Each row was made from one small tree. Brackets hold a mark, then the marks that hang from it, in the order of their numbers. Every link used is in the known rows. Write each row's tree.
In the rows, zero is written as 128.
Known rows:
[k_166 [k_319 [k_604 [k_846 k_718]] k_904] [k_425 k_275]]: [124 108 151 146 100 131  64 147 131 192 145 120  88 204 140  85 112 154
 177 165 153  99 157 177  71 147 123 201  30 115  85 133  77 150 154 105
 159 104 134 127 128 145 147 137  41  98  87 173 164 185 122 184 163 127]
[k_604 [k_319 [k_166 k_425] k_904]]: [103 133 122 116 105 137  80 150 129 199 137 102 104 154 127 100 115 137
 138 138 150 112 180 139  55 155  93 156  72 130 129 149  92 172 107 126
 127 114 138 144 128 141 132 143  63 110  87 164 148 163 118 186 122 138]
[k_319 [k_166 k_425] k_604 k_904]: [104 147 160 144 104 122  77 140 148 228 144  99  80 165 135 101 126 131
 154 152 167 128 170 157  82 152 101 143  56 108 131 151  86 184 112 109
 133  93 124 139 142 146 140 179  62 101  86 164 141 172 131 181 133 137]
[k_425 k_275 [k_604 [k_319 k_904] k_846] k_718]: [109 111 142 129  96 151  73 155 136 169 118 130  95 161 109  80 110 177
 176  85 128  71 153 149  19 151 124 191  86 142 119 139  96 159 156 120
 167 111 148 116  88 147 118  78  28  93 117 159 151 161 106 188 126 118]
[k_166 k_319]: [138 107 131 110 140 139 117 137 103 162 129 142 154 188 163 112 130 136
 161 120 141 105 178 136  81 152 114 169  62 108 118 127  75 144 122 123
 130 109 143  90 124 152 154 123  95 111 117 163 164 147 107 170 130 114]
[k_998 [k_846 k_166]]: [128 144 141 113 123 135 112 144 127 186 133 124 153 166 135 149 118 138
 165 105 149 128 168 133 128 135  80 157 101 104 131 161  93 162 137 137
 131 111 161  73 113 157 154 130  85 106 132 154 151 152 119 153 124 152]
[k_718 [k_425 k_275] [k_846 k_166 [k_604 k_319]]]: [111 101 106 100 122  88  90 145 141 159 148 172 126 129  88 105 119 137
 147  87 140 104 214 143  52  99 127 212 115 110 162 178 103 129 167  90
 128 139 151 101 125 158 110 122  58 106  90 153 140 133 132 142 176 153]
[k_425 k_275 k_604 k_718]: [129 109 159 123 120 150  97 145 127 164 118 164 119 161 144  96 110 159
 187  69 128  88 153 145  47 159 122 187  93 115 133 137  63 148 159 104
 147 102 145  90  75 175 126  93  47  79 132 172 142 159 105 151 137 104]
[k_998 [k_846 k_718]]: [146 141 148 119 132 142 117 144 128 166 122 124 170 178 144 136 111 128
 174 112 159 134 162 140 125 145  94 149  71 110 104 148  79 161 125 109
 141 105 168  86 110 145 147 128  62 107 111 171 156 144 112 144 134 127]
[k_998 [k_846 [k_166 k_425] k_718]]: [142 138 148 127 126 137  94 151 140 193 141 115 156 174 144 147 100 126
 175 116 158 137 164 147 134 140  75 169  88 110 110 161  73 157 147 117
 135 100 165  89 113 160 151 142  62  99 108 180 151 162 125 141 147 143]
[k_122 [k_319 [k_604 [k_846 k_718 k_998]] k_904]]: [128 124 133 136  97 118  86 140 149 171 124 120 124 182 127  86 124 143
 159 123 145 104 147 143  62 142 122 166  45 129 138 142 110 153 115  98
 156 111 148  90 141 127 146 132  52 100  98 162 145 145 165 186 141 131]
[k_122 [k_319 k_604 k_904]]: [118 124 136 126  93 113  96 144 133 171 120 126 111 167 131  89 123 134
 151 126 135 119 151 141  62 151 128 149  56 112 158 132  92 160 110  97
 146 114 148  99 137 134 153 136  69 107 120 152 139 134 149 179 131 130]
[k_319 [k_166 [k_425 k_275 [k_718 [k_846 k_604]]]] k_904]: [ 98 123 155 125 114 141  81 129 157 204 146 133  76 154 112  81 111 144
 163 127 159 113 178 134  60 154 101 191  78 119 126 162  74 184 118 105
 152  98 134 153 100 164 119 166  44  92  77 182 128 174 124 162 130 148]
[k_122 [k_319 k_166]]: [130 129 131 110 115 133 104 145 119 173 131 138 138 163 145 107 118 141
 145 108 129 119 163 128  57 170 105 149  79 123 147 147  85 161  98 113
 117 122 143 105 124 148 147 141  92  94 107 167 144 132 141 169 126 132]
[k_604 [k_319 k_166] [k_846 k_718 k_998]]: [135 130 111 123 125 145  83 153 135 184 137 114 152 177 124 112 113 150
 157 108 161  90 175 142  44 134  92 174  64 148  96 163 130 145 133 123
 134 119 146  98 147 141 127 120  54 103  66 176 173 155 152 194 148 130]
[k_718 [k_319 k_604] [k_846 k_166]]: [110 102 104  89 131 108 105 123 126 162 148 158  92 163 102 105 138 141
 157  98 150 128 186 114  74  96 116 180  82 130 158 146 106 174 136 110
 147 110 133  66 133 139 148 134  69 121 110 141 135 148 154 157 167 142]
[k_425 k_166 k_275 [k_604 k_846]]: [111 111 148 121 100 128 101 143 148 154 118 149 128 182 122 116 110 168
 186  74 136  93 141 157  69 131 120 165  98 133 113 149  74 156 175 142
 128 115 127  76  89 135 125  83  85  88 135 149 141 147 125 180 137 131]
[k_718 [k_846 [k_604 [k_425 [k_166 k_319] k_275]] k_998]]: [119  95 123 116 126 110 117 139 155 154 135 176 137 182 116 108 118 149
 168  88 164  74 177 128  69 110 130 223  93 135 142 167 102 149 151 118
 145 113 122  77 130 148 134 133  63 115  99 143 140 148 158 165 142 141]
[k_998 k_846]: [129 149 139 111 123 137 121 139 118 168 113 119 152 175 145 137 114 139
 155 110 159 120 165 138 116 146  91 151  83 105 121 150  85 170 113 131
 138 113 153  83 111 138 149 134  82 107 128 147 158 146 105 156 118 140]
[k_998 [k_846 [k_166 k_319]]]: [130 136 135 116 133 142 109 149 120 190 132 127 158 177 139 138 121 145
 165 114 147 121 172 134 122 140  83 165  87 107 130 152  91 150 138 136
 133 110 161  78 119 161 165 123  79 108 127 155 162 157 119 165 115 147]
[k_425 k_166 k_275 k_718]: [137 106 140 108 117 148 106 137 127 157 113 175 114 159 132  91 110 162
 187  90 136  99 166 140  71 148 108 187 100 117 110 121  49 158 176 122
 134  96 137  84  94 170 128  93  77  83 137 179 140 147 125 136 148 138]
[k_425 k_166 [k_718 [k_319 k_904]]]: [122 104 120  92 128 151 112 117 142 161 121 151 100 161 125  82 126 155
 169 107 157 106 166 117  75 138 102 170  89 141 135 112  53 188 129 126
 160  83 144  91 105 138 132  98  70 100 122 169 119 142 136 160 127 137]
[k_718 k_425 k_846]: [130 114 119  97 130 100 137 120 126 138 121 138 134 145 125 106 131 125
 143 108 151 116 207 139  79 130 126 173  81  98 146 154  86 162 108  97
 130 114 150 100 125 129 112 152  89  99  97 139 144 133  93 130 156 130]
[k_425 [k_166 k_319] k_275 k_604]: [113 101 141 120 113 136 102 157 133 159 117 173 142 186 146  98 118 160
 191  83 131  90 153 151  65 143 121 169  92 127 125 132  50 132 179 119
 121 113 126  89  96 164 139  77  82  88 133 162 139 148 127 174 129 118]
[k_319 [k_604 [k_425 k_166 k_718] k_846] k_904]: [121 114 160 147  95 111  97 126 172 209 127 111  78 174 101 111 124 161
 171 139 168  91 162 164  90 133 130 165  76 130 111 129 104 198 143 130
 167  76 133  96 141 110 141 134  56 117 111 137 148 157 130 192 129 132]
[k_718 k_425]: [139 121 138 105 133 106 124 121 120 160 122 135 152 146 148 127 127 122
 139 119 145 110 195 160  87 138 114 153  83  86 144 146  75 150 117 112
 117 113 153  89 126 134 118 139  98  95 103 161 153 133  94 146 149 124]
[k_604 [k_425 k_166 k_718]]: [148 105 148 121 124 123 124 132 147 182 126 146 123 165 137 134 109 152
 170 111 149  90 167 143  96 149 110 174 110 133 121 125  68 187 141 138
 137  77 136  81 121 135 139 124  81 108 126 155 142 143 117 155 130 122]
[k_604 [k_846 [k_166 k_425] k_998]]: [128 130 134 121 116 130  92 130 145 178 139 114 131 179 144 148 108 148
 155 109 154  90 158 153  89 121  81 195  77 121 127 173 108 153 144 151
 130 110 139  68 122 139 136 142  89  98 104 157 158 174 148 182 150 153]

Which tree is each row?
[122 107  95  70 141 110 139 112 127 130 127 154 130 153 125  87 139 140
 128 106 169  83 199 119  57 106 114 191  77 125 179 157  98 163  94 106
 146 115 137  77 136 122 101 141  73  94  85 138 135 145 135 148 159 140]
[k_718 k_319 k_425 [k_846 k_998]]
[128 116 133 111 117 141  97 138 123 157 125 147  95 167 156  91 103 153
 166 105 148  90 168 147  57 146 103 226  74 120 120 148  64 162 142 111
 145 103 135 101  99 167 123 144  50  78 107 168 146 181 123 135 160 141]
[k_166 [k_425 k_275 [k_718 [k_846 k_998]]]]
[ 98 135 167 132 104 140  86 138 150 207 138 117  94 162 134  99 115 140
 166 131 151 110 157 145  66 161  97 149  75 116 134 163  67 176 113 121
 130 101 128 147 100 151 123 157  61  83  94 175 131 177 111 188 118 133]
[k_319 [k_166 [k_425 k_275 k_604]] k_904]
[102 124 116 124  90 127  65 144 142 189 143  89  97 159 105 125 109 150
 147 135 138 103 170 150  66 129  97 179  78 140 116 157 113 168 137 152
 142 118 152 115 123 123 137 126  65 119 103 155 155 166 126 201 138 152]
[k_604 [k_319 k_904] [k_846 [k_166 k_425]]]
[107 139 158 136 114 125  95 133 147 223 134 114  97 164 119  95 139 131
 162 140 162 130 178 142  82 144 108 126  60 101 135 146 103 178 112 108
 135  98 133 121 143 145 140 164  71 114  90 162 145 155 128 183 123 134]
[k_319 k_166 k_604 k_904]
[115 113 116 114 125 112  73 152 143 183 153 155 147 148 111 148 111 118
 150  81 135 116 185 136  75 109 111 189 115 120 150 165 109 125 172 119
 126 127 146  81 127 166 146 110  71 136 105 168 143 133 156 179 150 139]
[k_846 k_166 [k_604 k_319]]
[136 127 141 126 107 113  79 151 129 190 136 134 121 168 113  94 119 158
 155 122 135 113 169 161  45 157 120 165  62 115 123 150  99 148 131  88
 127 122 143 108 145 146 139 135  60  84  81 166 155 135 151 170 165 129]
[k_122 [k_319 k_166 [k_604 [k_846 [k_718 [k_425 k_275]]]]]]
[133 105 127 102 128 122 109 112 149 153 135 124 130 171 106 112 123 144
 161 132 159 107 174 145  90 126 109 156  66 128 103 139  81 171 124 124
 153 100 154  98 122 103 117 113  75 101  83 165 142 138 124 176 157 129]
[k_604 [k_846 [k_718 [k_319 k_904] [k_425 k_166]]]]
[124 114 143 134  87 101 102 147 149 185 124 128 103 169 119 102 117 148
 153 134 142 105 149 145  71 150 132 152  72 129 157 131  87 175 116 113
 143  98 138  99 143 116 154 133  70 110 125 144 135 131 155 184 124 133]
[k_122 [k_319 [k_604 [k_425 k_166]] k_904]]
[131 134 138 130 113 114 100 134 132 178 122 122 130 189 141 126 129 146
 158 109 164  97 158 162  80 119 117 170  55 110 120 154 122 153 138 126
 138 113 131  62 146 134 141 134  77 113 107 140 168 154 145 185 158 131]
[k_319 [k_604 [k_846 k_998]]]
[140 103 148 131 121 118 104 152 113 188 137 153 122 189 146 114 128 155
 166 137 139  89 171 162  76 140 128 183  66 112 116 128  91 147 152 114
 137 107 127  86 145 149 160 124  71 116 116 149 171 155 116 179 148 114]
[k_166 [k_319 [k_604 [k_425 k_275]]]]
[ 93 120 144  98 119 119 101 123 147 181 140 133  96 154  95  90 133 165
 147 126 149  81 176 143  42 133 108 153  85 125 152 162  84 177 104 122
 149 115 130 127 108 118  98 118  60  77  74 153 131 153 112 202 132 131]
[k_718 [k_319 k_166 k_904] [k_425 k_275 [k_604 k_846]]]
[108 103 120  86 140 111 116 122 149 169 158 166 103 164  93 116 128 147
 147 102 168 105 189 110  61 113 118 186 102 147 151 165 108 196  98 122
 152 106 120 102 126 125 133 152  67 123  75 144 123 140 147 173 139 131]
[k_718 [k_319 k_166] [k_846 [k_604 k_425]]]
[123 103 139 124 136 121  94 130 180 203 155 166 131 161 114 137 116 143
 158  95 166  65 164 125  81  97 101 222 118 133 180 172 113 148 147 126
 161  89 133  68 132 158 134 132  50 116  93 169 127 161 182 191 133 144]
[k_846 k_166 [k_604 [k_425 [k_718 [k_319 k_904]]]] k_998]
[143 113 132 121 144 110 105 136 173 168 132 169 198 165 139 125 109 112
 163  86 172  90 182 153  92 103 115 197  82 114 144 167  82 110 158  82
 130 104 143  78 139 161 105 118  62  97  68 195 132 130 169 146 165 129]
[k_846 k_604 [k_718 [k_425 k_166]] k_998]
[104 146 155 142 109 132  92 133 162 223 131 100 100 177 111  97 138 148
 156 136 176 103 170 146  73 132 103 146  50 110 126 166 130 175 115 124
 148 102 128 107 154 135 136 162  67 107  80 151 156 169 147 205 125 144]
[k_319 k_166 [k_604 [k_846 k_998]] k_904]
[157 115 127 124 144 138 102 139 150 184 146 158 181 171 152 134 117 111
 181  92 151 111 171 131 101 113  84 176  75 112 134 161  94 124 161 105
 128  97 157  55 130 176 142 133  74  96  97 199 146 157 166 148 158 136]
[k_846 k_166 k_718 k_998]
[130 109 147 145 119 131  98 137 145 199 130 120 104 194 131  95 134 163
 165 148 163  71 168 158  71 140 127 195  50 127 118 130 113 161 126 123
 173  87 137  97 152 136 151 132  50 117  96 144 169 168 128 202 125 121]
[k_166 [k_319 [k_604 [k_425 k_718] [k_846 k_998]] k_904]]
[118 127 141 120 107 142  86 142 141 190 133 116 100 159 140  83 111 145
 144 135 133 114 161 130  53 181 102 170  64 128 145 142  69 179  90 111
 139 101 142 142 116 152 141 152  64  84  94 179 133 156 136 174 117 140]
[k_122 [k_319 [k_166 [k_425 k_718]] k_904]]
[129 125 134 120 115 132  88 143 134 182 142 146 132 169 160 129 107 137
 164 106 144  89 158 147  85 115  75 200  88 107 150 171  81 131 168 132
 114 109 130  67 120 176 136 143  81  83 116 176 147 184 158 163 155 158]
[k_846 [k_166 [k_425 k_275]] k_998]
[134 118 129 127 128 130 100 141 120 175 126 128 139 201 152 107 136 156
 160 122 157  91 170 157  72 132 123 183  45 113 114 138 111 136 138 119
 142 112 132  75 153 148 153 123  77 116 103 147 178 157 136 189 147 120]
[k_166 [k_319 [k_604 [k_846 k_998]]]]
[118 108 145 134 127 143  77 142 148 203 146 130 110 168 152 111 122 140
 173 116 132 102 171 142  81 152 102 200  80 119 141 142  62 152 146 117
 148  85 150 114 101 178 149 126  60  98 109 179 141 179 120 173 129 128]
[k_846 [k_166 [k_319 k_904] [k_425 k_604 k_718]]]
[143  99 140 119 124 116 128 139 139 179 132 148 138 181 143 134 117 148
 163 130 147  92 169 149 100 145 115 168  97 131 120 128  76 171 139 143
 125  88 129  82 134 126 152 124  98 118 123 148 150 143 118 174 126 122]
[k_604 [k_425 [k_166 k_319]]]
[136  98 132 135 159 117  85 138 179 200 157 170 186 165 126 117 124 111
 171 110 165  88 195 143  89  99 108 212  75 105 157 176  96  91 164  75
 146 105 161  88 147 184 128 124  48 106  52 208 141 154 170 169 156 133]
[k_846 [k_166 [k_319 k_904]] k_604 [k_718 k_425] k_998]
[146 112 130  97 152 144 108 126 127 174 149 154 144 172 137 111 122 127
 172 116 156 128 177 124  81 139  94 145  69 125 110 138  74 166 116 101
 137 100 148 100 119 147 136 132  72 101  79 193 137 139 132 161 155 111]
[k_846 [k_718 [k_319 k_166]]]
[137 113 119 117 144 142 109 145 127 184 138 156 165 180 161 122 130 133
 165 104 146  87 177 130  83 120  88 192  77 110 152 158  99 117 150 126
 123 108 143  56 139 179 153 127  90 102 113 170 159 164 158 176 135 145]
[k_846 [k_166 k_319] k_998]
